Each row was made from one small tree. The marks that hang from a mark follow it in brackets, in alphabetical order. Every link used is in the known rows. Write each row's tree.
Known rows
G[M]: -0.115  0.051 -0.072  1.165 -0.607 -0.358 -0.171  0.006  0.028  0.154 -0.139 -0.685 -0.312 -1.345  0.694  0.346 -0.788  0.784  0.028 -0.514
G[B M[S]]:  0.324  0.330  0.287  2.704 -1.010 -1.172  0.557 -0.269 -0.292 -1.404 -0.521 -1.272  0.414 -0.950  1.280  1.049 -2.403  1.962 -0.148  0.611
N[Z[F]]: -0.026  0.273  0.671  0.027  1.870  0.737 -2.435 -0.997 -0.299  2.197 -1.404  1.221 -0.775 -1.370 -0.553  0.091 -0.897 -0.788  0.482  1.085
G[B M N]: -0.693  0.873 -0.737  1.846 -0.894 -0.725  0.278  0.278  0.359 -1.710  1.020 -1.959  0.965 -2.054  2.394  0.951 -1.782  1.872  0.314  0.083
J[Q[M] U]: -1.142 -0.240 -0.243 -0.148 -0.364  0.015  0.634  0.940  0.227  1.565 -0.399  0.574  0.386 -0.553  0.294  0.112 -0.140 -2.959  1.634 -0.226
J[Q]: -0.308  0.033 -0.194  0.176 -0.296  0.808  0.236  1.218  0.250 -0.775 -0.084  0.701 -0.612 -0.675  0.044 -0.127 -0.024 -1.887  0.741  0.149
U[J[Q[M[G S]]]]:  0.424 -0.038  0.361  1.179 -0.545  0.791  2.813  0.965  0.357 -2.601 -1.043  1.889 -0.207 -0.816 -1.871  0.459 -1.388  1.116  1.134 -0.346
B[G[N[Z]]]: -0.718  0.409 -0.151  0.100  1.103  1.302  0.406 -0.229  0.457 -1.803 -0.097 -0.159  2.258 -2.688  1.201  0.089 -0.351  1.759  0.644  0.079
M[G[B] Q[J] S]:  0.359  0.781  0.906  2.469 -0.874 -0.197  2.070 -0.345 -0.434 -3.389 -1.779  1.181  0.385 -0.909  0.514  0.073 -1.212  3.857 -0.069  2.405
M[G[N]]: -0.084  0.274 -0.282  0.721 -0.005  0.582  1.086  0.406  0.371 -4.262  0.833 -0.341  1.208 -1.413  0.998  0.293 -0.525  3.827  0.535 -0.185
M[Q S]: -0.268 -0.896  0.607  0.822 -1.446 -0.290  0.412 -0.765 -0.279 -1.400 -1.357  0.561  0.021 -0.512 -0.804 -0.169 -0.402  1.522  0.114  0.880
B[G[M N]]: -0.370  0.034 -0.703  0.878 -0.325  0.021  1.780  0.416  0.617 -2.824  1.293 -1.375  1.734 -3.127  2.738  0.546 -1.483  1.902  0.466 -0.862
M[G[B] Q]:  0.625  0.195  0.439  1.528 -0.681 -1.185  1.449 -0.487 -0.274 -3.103 -0.804 -0.005  0.527 -0.985  0.660 -0.462 -0.599  2.967  0.337  1.459
Z[F]:  0.379 -0.180  0.156 -0.399  0.984 -0.098 -0.911 -0.342 -0.206  1.117  0.162  0.707 -0.976 -0.286  0.318  0.284 -1.197 -1.241  0.308  0.669
G[B M[Q[J] S]]: -0.567  0.674  0.541  2.752 -1.725 -0.692  0.893 -0.445 -0.302 -0.725 -1.707  0.329 -0.213 -1.794  0.936  0.520 -1.742  1.929 -0.249  1.834
M[G[N] Q[J] S]: -0.777  0.295  0.388  1.674 -1.273  1.212  1.792  0.030  0.168 -4.671 -0.943  1.369  0.921 -1.939  0.368  0.208 -0.683  5.019  0.354  1.321
B[G]:  0.477 -0.204 -0.026 -0.256  0.586 -0.134  1.785  0.037  0.111 -1.331  0.399 -0.109  1.121 -0.799  1.281 -0.170 -0.479  0.160  0.186 -0.115
Q[M[G S]]:  0.970 -0.235  0.967  1.932 -0.426 -0.471  0.763  0.025 -0.073 -1.129 -1.124  0.113  0.011 -0.317 -1.321  0.549 -1.511  3.922  0.308 -0.173
Q[M[G[N]]]:  0.117  0.359 -0.129  1.119 -0.277  0.031  0.506  0.554  0.551 -1.354  0.565 -0.581  0.692 -1.417 -0.045  0.378 -0.888  3.707  0.773 -0.600
B[G[M[S] N[Z]]]: -0.641  0.117  0.198  2.039  0.079  0.897  0.628 -0.384  0.333 -2.823 -0.939 -0.763  2.336 -3.909  1.543  0.942 -2.063  3.638  0.635 -0.218
M[G Q[J[U]] S]: -0.875 -0.229  0.743  1.043 -0.721  0.533  2.559 -0.681 -0.382 -3.524 -2.030  1.989  1.473 -0.799  0.863 -0.045 -0.223  3.053  0.758  1.688

Which tree is each row?
-0.119 -0.015  0.270  2.259 -1.405 -0.548  1.901 -0.381 -0.035 -5.973 -0.400 -0.543  1.632 -1.637  1.230  0.393 -1.701  5.268  0.604  1.612 -> M[G[B N] Q S]
-0.517 -0.200 -0.077  0.777 -0.931  0.237  1.182 -0.037  0.280 -4.495 -0.001  0.070  0.946 -2.029  0.510 -0.326 -0.126  4.076  0.761  0.407 -> M[G[N] Q]
-0.405 -0.310 -0.274  1.620 -0.793  0.118  2.151  0.138  0.413 -4.128  0.745 -1.312  2.101 -2.911  2.434  1.076 -2.346  3.191  0.389 -0.648 -> B[G[M[S] N]]
-0.047  0.481  0.575  0.915 -0.383  0.661  1.279 -0.100 -0.092 -1.716 -1.450  1.813 -0.181 -1.273 -0.216 -0.649  0.428  2.615  0.143  1.221 -> M[G Q[J]]
 0.061  0.101  0.991  1.749 -0.850  0.640  1.679 -0.322 -0.252 -2.882 -2.022  1.959  0.080 -1.033 -0.494 -0.164 -0.451  3.742  0.054  1.530 -> M[G Q[J] S]
-0.195  0.610  0.637  1.161 -0.551  0.356 -0.007  0.381  0.038  2.471 -1.299  1.017 -0.536  0.051 -1.246  0.686 -0.927  0.843 -0.191  0.539 -> Q[J M[S]]
-0.530  0.835  0.282  1.801 -0.041  0.223  0.125 -0.641  0.044 -3.592 -1.361 -0.073  1.534 -2.890  0.715 -0.258 -0.497  4.470  0.893  1.679 -> M[G[B N[Z]] Q]
-0.476  0.205 -0.371 -0.405 -0.439  0.661  1.409  1.139  0.594  1.220 -0.192  1.611 -0.931 -0.489 -1.573  0.097 -0.239 -2.738  1.040 -0.640 -> U[J[Q[M]]]
-1.815 -0.292  0.332  1.368 -1.559  0.061  1.307 -0.781 -0.281 -0.734 -2.051  1.102  0.814 -1.724  1.273  0.417 -0.713  0.976  0.527  1.030 -> G[M[Q[J[U]] S]]
-0.395  0.287 -0.055  0.782  1.556  0.745 -0.538 -0.556  0.279 -0.757 -0.095 -0.221  0.942 -4.398  2.200  0.724 -2.347  1.153  1.029  0.073 -> B[G[M N[Z[F]]]]
-0.735 -0.856 -0.095  1.697 -1.737 -0.210  2.202 -0.310  0.297 -4.191 -0.153 -0.862  1.810 -3.571  1.888  0.442 -1.932  3.615  0.669 -0.140 -> B[G[M[Q S] N]]
-1.046 -0.685  0.189  0.581 -0.856  0.162  0.918  0.822  0.065  0.348 -1.004  0.608  0.607 -0.280 -0.014  0.594 -0.969 -1.715  1.551  0.055 -> J[Q[M[S]] U]
 0.193  0.933 -0.379  1.430 -0.002 -0.327  1.503  0.378  0.258 -4.565  1.054 -0.997  1.581 -1.102  1.985  0.485 -1.297  3.836  0.436  0.676 -> M[G[B N]]
-0.944  1.197 -0.232  0.988  0.632  0.519 -1.094 -0.205  0.201 -0.866 -0.421 -0.731  1.455 -1.733  0.948  0.461 -0.657  1.543  0.392  1.090 -> G[B N[Z]]
-0.335  0.296  0.744  1.338 -0.026  0.317  1.999  0.041 -0.146 -0.650 -1.492  1.270  1.225 -0.059  0.237  0.756 -1.037  2.399  0.726  0.622 -> Q[J[U] M[G S]]
-0.242 -0.524  0.537  1.459 -0.482  0.160  1.934  0.893 -0.030 -2.257 -1.137  0.817  0.913 -0.701  0.094  0.520 -1.255  0.902  1.729  0.139 -> J[Q[M[G S]] U]
-1.849  0.147 -0.003  0.645 -1.120 -0.053  1.031 -0.570 -0.103  0.348 -1.382  1.004  0.560 -1.943  1.692 -0.084  0.192 -0.383  0.676  0.750 -> G[M[Q[J[U]]]]
-1.719 -0.289  0.480  0.238 -1.013  0.465  1.438 -0.803 -0.344 -0.970 -1.822  1.792  1.162 -0.315  0.708  0.034  0.095  0.390  0.477  1.694 -> M[Q[J[U]] S]
 1.180  0.376  0.640  2.258 -0.122 -0.720  1.781 -0.253 -0.352 -4.091 -0.703 -0.424  1.034 -0.104  0.812  0.624 -1.941  3.709  0.057  1.152 -> M[G[B] S]
 0.467  0.627  0.235  2.596 -0.788 -0.703  1.283  0.333  0.225 -3.055  0.151 -1.191  1.366 -0.976  0.585  1.115 -2.446  4.822  0.553  0.528 -> Q[M[G[B N] S]]
-0.124 -0.239  0.493  2.755 -1.988 -1.539  0.619 -0.812 -0.407 -1.463 -1.394 -0.806  0.142 -1.693  0.894  0.434 -1.988  2.299  0.056  1.206 -> G[B M[Q S]]
-1.141  0.042 -0.534  0.623 -0.316  0.631  1.627  1.404  0.628 -2.671  0.406  0.210  1.420 -1.675  1.310  0.417 -0.637  0.715  2.205 -0.464 -> J[Q[M[G[N]]] U]
-0.585  1.065 -0.044  0.587  1.577  0.425 -1.891 -0.627  0.002  0.377 -0.155 -0.046  0.514 -2.093  1.326  0.688 -1.815  0.344  0.812  1.683 -> G[B N[Z[F]]]
